What can hang from each mark
Q_665: Q_692
Q_223: Q_706
Q_799: Q_97
Q_399: Q_73 Q_986
Q_73: Q_183 Q_385 Q_399
Q_692: Q_385
Q_385: Q_73 Q_692 Q_895
Q_986: Q_399 Q_706
Q_183: Q_73
Q_97: Q_183
Q_706: Q_223
Q_895: Q_665

Each row was made from one small tree. The marks that hang from a mark follow it in brackets, in the order of their numbers. Every link used is in the known rows. Write each row's tree.
Known rows
Q_399[Q_73[Q_183 Q_385] Q_986[Q_706[Q_223]]]: [ 24.8 -25.5  -4.2 -16.2  41.1  39.7 -65.3  15.8   8.8  50.2  14.9  -7.0
  23.9  -2.6  -1.6 -13.7   1.3  21.3   9.9  24.6  -8.0   9.9  12.9  -8.7
 -61.8]
Q_385[Q_73[Q_183 Q_399[Q_986]] Q_692 Q_895]: [-13.5  30.2   3.9 -16.9 -22.2  -6.8  20.8  -8.2  -0.8 -17.2  22.6  -1.0
  31.3  48.0  15.8  18.7  17.5  40.6  12.1  35.8  14.6 -40.9  29.9  18.2
 -17.7]
Q_665[Q_692]: [ -7.5 -20.2 -27.3  38.2  13.5  28.4 -14.3  22.1  -4.6  -9.1  -8.7  13.3
 -45.4 -12.2 -14.3 -15.8  10.7 -46.9  -0.3 -20.5  -6.7  -5.7 -19.9  16.7
  47.8]
Q_183[Q_73]: [-22.8 -16.5 -19.9  28.0  38.9  26.4  -4.3  10.6   0.8   1.7  -1.7  30.2
 -43.3 -10.2   2.5 -41.3  -9.8 -41.5 -18.4 -22.4 -43.1  31.9 -23.9  11.5
  17.6]
Q_223[Q_706]: [-20.5 -13.7  -8.4  28.4   0.8  26.6 -26.3  26.5 -14.0  -3.5  20.8  24.6
 -42.3 -23.2 -20.9  -5.9  -6.1 -39.5 -35.6 -28.0  -4.5   9.7 -17.3  -0.6
  17.3]
Q_799[Q_97[Q_183[Q_73[Q_385]]]]: [-36.2  -0.2 -11.6   4.4  13.0  -1.6  -9.6   2.3  45.3   2.6   0.2 -15.6
 -48.0 -11.3  21.9 -18.9 -11.9 -27.2 -15.6 -62.7 -12.3  21.3  -4.1  -3.5
  21.2]
Q_986[Q_399 Q_706]: [ -1.9 -33.9 -10.4  58.7   1.4  53.6 -49.2  22.5 -15.2   6.7 -28.4  32.2
   1.0 -36.7 -16.1   1.9   9.8 -35.9  -3.7  -9.0 -27.5  30.7 -16.9   1.1
   7.4]
Q_73[Q_183 Q_385 Q_399[Q_986[Q_706[Q_223]]]]: [ 26.2  13.9  19.2 -22.2  28.4  26.4 -33.6  31.0   1.4  54.9   7.4 -21.9
  14.6   4.7  -3.0   5.2 -11.1  14.4   4.8  32.9 -24.0  -0.1   7.2   0.0
 -46.8]
Q_385[Q_692 Q_895[Q_665]]: [-14.6  -2.0 -14.1  20.2  -7.5  -7.4  -7.3  -2.8 -32.6 -28.1   6.3  22.8
  17.4 -11.4  -9.4  -9.3   5.1 -22.4 -18.8  -3.6   2.8  15.8 -17.1   1.3
  31.5]
Q_399[Q_73]: [  2.2 -29.6 -27.4  17.2  23.2  30.1 -27.9  -4.1  -4.4  -9.0  11.6  33.8
 -19.9 -14.9   6.5 -35.7  33.3 -14.9  -9.0 -13.9 -14.4  27.3 -13.8  10.8
   4.6]
Q_183[Q_73[Q_385[Q_692 Q_895] Q_399[Q_986[Q_706]]]]: [  9.0  10.7  12.0   4.0  -3.6  -3.6  35.4   2.5  -8.6   6.4 -14.8  13.9
  28.1  10.1 -26.0  -0.7 -30.0   9.6   4.9  39.1 -24.8 -29.3  40.2  18.8
 -33.2]
Q_692[Q_385[Q_73 Q_895]]: [-11.8 -32.0   1.4   1.0 -12.1  15.1  11.5  -5.6  -7.0 -28.0 -14.8  17.6
   2.2 -12.2  -3.6  -4.1   1.3 -39.5  -0.7 -15.9  11.1  -2.1   6.4   1.0
   0.1]
Q_895[Q_665[Q_692]]: [  0.8 -19.6 -20.8  37.5  13.1  10.8 -19.9   7.4 -19.5  -5.3 -15.4  12.3
 -44.5 -13.4  -9.7 -15.8  12.8 -40.0  -5.9 -23.3  -6.0  21.4 -44.5  -4.7
  64.0]
Q_97[Q_183[Q_73[Q_385[Q_692 Q_895[Q_665]] Q_399]]]: [ -7.9  43.7  12.2  -5.3 -10.4 -69.8  44.9 -23.6   4.0 -15.8  11.6 -22.7
   7.5  12.7   1.0   3.4  -9.8  29.2 -16.0 -13.5 -12.6  -2.4  -5.4  -9.3
   5.5]
Q_692[Q_385[Q_73[Q_183 Q_399[Q_986]] Q_895[Q_665]]]: [  2.9   6.6  19.7 -20.5  -9.0  -3.4  18.3 -28.8 -10.7  -0.9  -3.1   0.8
  17.9  22.8  31.4   9.2  -0.9  29.3   7.7   6.9  13.5   1.6  -8.5 -16.2
  -4.9]
Q_399[Q_73[Q_183 Q_385[Q_692 Q_895]] Q_986[Q_706[Q_223]]]: [ 17.9  -7.8  -5.6 -24.9  16.0  13.6 -44.6  13.3  -0.1  24.8  27.7 -12.3
  69.6   4.9 -23.5  -1.4  -4.5  38.2  13.9  48.6  13.2 -22.9  42.9  -2.4
 -71.4]
Q_183[Q_73[Q_385[Q_692 Q_895[Q_665]] Q_399]]: [  8.8  30.5  12.3 -18.6   3.9 -60.6  57.4 -15.1 -18.7  -7.4  -3.7   7.1
   5.9   9.4 -12.1  -2.4 -18.5  12.7 -15.2  11.3  -6.9   9.9  -0.5   1.0
  -9.1]
Q_73[Q_183 Q_385[Q_692 Q_895] Q_399[Q_986[Q_706[Q_223]]]]: [ 17.7  31.0  15.8 -29.3   2.5   0.6 -12.0  29.7  -4.3  29.7  19.1 -26.7
  59.9  14.1 -23.1  23.4 -20.3  32.7   7.3  55.3   1.6 -34.8  36.2   7.2
 -54.1]
Q_73[Q_183 Q_385[Q_692 Q_895[Q_665]] Q_399]: [ 10.0  33.8  17.4 -38.6  -7.2 -44.3  35.8 -15.6 -10.3  -0.5  26.8 -21.1
  18.4  12.5  13.4  13.5  -6.7  28.8  -8.3  20.4  28.1   2.7  -5.4  -7.4
  -7.0]
Q_986[Q_399[Q_73[Q_385]] Q_706[Q_223]]: [ 35.8 -29.1  -1.9  11.6  25.2  14.9 -59.8  24.7  -8.2  32.4 -22.1  13.5
  32.2 -34.3 -36.8   7.3  21.0  -0.1   4.6   5.7 -11.4  28.9  10.8  -3.3
 -59.8]
Q_799[Q_97[Q_183[Q_73[Q_385 Q_399[Q_986[Q_706]]]]]]: [-12.6   9.1   6.3  12.8  -4.9  15.5  -9.0   3.5  33.9  20.0 -18.5 -16.7
 -19.7   0.4  12.8  -0.6 -13.0  12.0   3.2 -24.4 -31.3   1.8  12.8  -0.8
   2.5]
Q_799[Q_97[Q_183[Q_73[Q_385[Q_895[Q_665]]]]]]: [-30.1   8.7  -3.9  -4.7  -7.9 -28.9 -11.5 -20.2  34.7  -5.8  -7.6 -15.6
 -25.0 -20.3  30.2 -14.5 -22.9 -18.2 -20.1 -58.8  -4.9  37.5 -12.1 -18.0
  40.1]

Write each row's tree
[-20.4  -7.1  -1.9 -18.5 -13.7  12.9  -7.0  -5.8  18.7 -11.9  18.1   3.3
  -7.2   3.2  30.3  -5.2   3.1 -10.7  -2.7   3.4  10.5   6.7   0.8   0.8
   7.3] -> Q_385[Q_73[Q_183] Q_895]
[ 11.8 -11.1  25.6  -4.7 -23.1  15.4   3.2 -20.5 -16.1   7.8 -11.7  -3.6
  30.5   5.6  15.1  16.5  -9.9  34.4  19.5  25.6  12.1   8.5  -6.9 -29.5
 -11.4] -> Q_692[Q_385[Q_73[Q_183 Q_399[Q_986[Q_706]]] Q_895[Q_665]]]
[ -1.1  11.2  11.2 -13.7 -29.6 -10.0  25.5  -4.1   1.3 -22.8  -7.7  19.0
  -0.2   5.0  12.7   7.4  21.7  -9.9  -1.3   9.6  -7.9  -3.4   9.8  18.5
   9.2] -> Q_385[Q_73[Q_399] Q_895]
[-17.1 -27.1   1.4  -6.4  15.2  27.0   2.5   2.2   0.1  -2.6  10.7  -6.5
 -20.3   5.4  15.2  -7.8   3.1  -8.9   4.1 -16.3  23.0  11.1 -16.1 -16.0
  -8.1] -> Q_692[Q_385[Q_73[Q_183]]]
[  5.4  -0.6 -10.7 -17.7   2.6 -15.5  -5.0 -15.9  11.0  -7.8  22.8   3.7
  43.6   4.0   4.2  13.2  14.8  36.6   6.4  10.5  38.2  -8.2  30.9   7.9
 -54.7] -> Q_986[Q_399[Q_73[Q_183 Q_385[Q_692 Q_895]]]]
[-14.4  36.5   1.5  11.3  19.4 -24.3  29.7  -6.6  10.6   1.8  10.0 -10.7
  -4.2  39.5  -1.4  -3.9  -1.0  22.7  -9.4 -12.1 -31.4 -35.4  16.6  17.4
 -18.5] -> Q_97[Q_183[Q_73[Q_385[Q_692] Q_399[Q_986]]]]
[  7.0  22.2  10.5 -17.9 -31.5 -32.4  28.2 -14.7   5.0 -12.3  -0.2 -20.7
 -15.7  16.2  18.1  20.4  12.5  28.1  14.6  13.1  26.5  -2.7 -21.6 -14.3
  37.3] -> Q_385[Q_73[Q_183 Q_399] Q_895[Q_665[Q_692]]]
[ 19.3  -5.0  -0.8 -12.7   5.2  -8.7 -43.3  19.1   0.8  18.1  14.3 -17.7
  77.4 -16.3 -35.0  23.6   3.5  46.9  13.3  36.4  24.9  -2.8  30.1  -8.6
 -76.9] -> Q_986[Q_399[Q_73[Q_183 Q_385[Q_692 Q_895]]] Q_706[Q_223]]
[  6.7  -5.4   6.3  -1.0 -26.1 -14.4  52.0  -1.1  -3.6 -29.3 -21.2  -3.5
  -7.9   1.7 -19.4  17.6  10.5  -8.4  21.6  -1.3  23.6 -35.4  12.2   9.4
  14.1] -> Q_665[Q_692[Q_385[Q_73[Q_399] Q_895]]]
[ -2.1 -13.5 -18.9  27.5 -10.6   2.5 -12.6   0.2 -11.1 -17.6 -15.5  15.4
 -25.2 -22.1  -5.0 -10.0  -1.3 -43.0  -5.9 -16.2  -1.6  12.6 -29.7  -1.3
  64.1] -> Q_385[Q_895[Q_665[Q_692]]]
[ 10.5  17.0  13.2 -34.2  20.1   0.0  18.9   3.5  12.4  20.3  24.6 -15.2
 -28.2   8.1  28.8  -3.4  -1.7   1.6  -8.3   3.9   1.5   9.4  -8.4   6.8
 -13.8] -> Q_73[Q_183 Q_385 Q_399]
[-22.1  -5.3  -8.6   7.2 -25.8  -6.2  12.0   2.2 -13.4 -38.2   3.7  19.5
  16.3   8.8 -14.5   4.9  20.3 -17.0  -4.8   8.2  14.2 -18.9  20.7  15.1
   5.6] -> Q_385[Q_73 Q_692 Q_895]
[ -4.5   5.5  12.7 -22.7  -7.9  17.7  24.2 -16.6   4.9  -5.7   6.9  -1.6
  17.4  25.1  27.2   9.0  -1.9  18.3  13.3   9.3  11.2 -26.0  18.3   4.5
 -23.7] -> Q_692[Q_385[Q_73[Q_183 Q_399[Q_986]] Q_895]]
[ 15.7   4.8   0.9  22.0  19.5  42.7 -46.9  39.7 -22.9  33.5 -11.5  12.6
  18.8  -6.5 -23.0  -3.7   9.7  -8.0  -1.0  23.8 -54.7   4.1  -2.8  15.2
 -12.2] -> Q_73[Q_399[Q_986[Q_706[Q_223]]]]
[  2.0  32.4   8.8   0.4 -11.7 -58.0  42.1 -22.2  22.7  -7.3  -8.9 -28.6
 -29.7  -0.2   6.1   4.5 -19.1   9.1  -3.4 -28.2 -14.4  -4.9 -18.0  -9.1
  39.1] -> Q_97[Q_183[Q_73[Q_385[Q_895[Q_665[Q_692]]] Q_399]]]
[  6.9  -4.0   1.3   6.1 -21.2   6.3  34.8  -5.3  -5.9 -21.8 -31.2   8.7
   2.4  17.6 -13.2  17.8   8.9  -7.3  26.2   2.7  11.0 -54.2  26.4  19.7
   7.1] -> Q_665[Q_692[Q_385[Q_73[Q_399[Q_986]] Q_895]]]
[ 22.5 -14.8  -9.5 -25.9   4.6 -20.5  -0.2 -28.3  16.4   1.4  12.5 -12.2
 -12.2  -6.0  18.2  -8.9  -1.1  17.2  10.3   0.3  38.8  10.7 -10.6 -18.8
   7.9] -> Q_399[Q_73[Q_183 Q_385[Q_895[Q_665[Q_692]]]]]
[ 15.4 -13.3  -5.1  -1.3  -6.4 -17.8   4.3  -5.5  -3.8  -5.3 -20.0   5.3
 -23.9 -18.8  -4.7  -1.6 -14.0 -46.6  -4.2 -16.2  15.5   2.9 -12.1  -1.9
  39.2] -> Q_73[Q_385[Q_895[Q_665[Q_692]]]]
[  3.7 -37.3  -2.9  25.4   2.3  -2.7   9.0  -4.1 -28.1 -15.5 -32.1   2.3
 -31.9  -4.0 -23.1   0.7  14.6 -23.3  10.7 -28.4  27.0   9.0 -32.3 -24.6
  36.4] -> Q_895[Q_665[Q_692[Q_385[Q_73]]]]
[ 29.7   4.3  13.8  -8.9 -15.4   3.3   2.0  -9.3   3.1  24.7  -9.9 -20.2
   0.4   1.1   8.6  18.9 -26.3  17.3  21.1  30.0  10.9 -12.8  -2.9 -14.2
  12.3] -> Q_73[Q_183 Q_385[Q_895[Q_665[Q_692]]] Q_399[Q_986[Q_706]]]
[-40.4  27.8 -13.3  16.6   1.0  -2.7   2.3   3.5  33.3  -7.5   5.6 -13.7
 -42.3  -1.6  23.7 -14.9   9.4   5.4 -14.0 -48.2 -33.8  21.6 -18.3   4.5
  38.7] -> Q_799[Q_97[Q_183[Q_73[Q_399]]]]
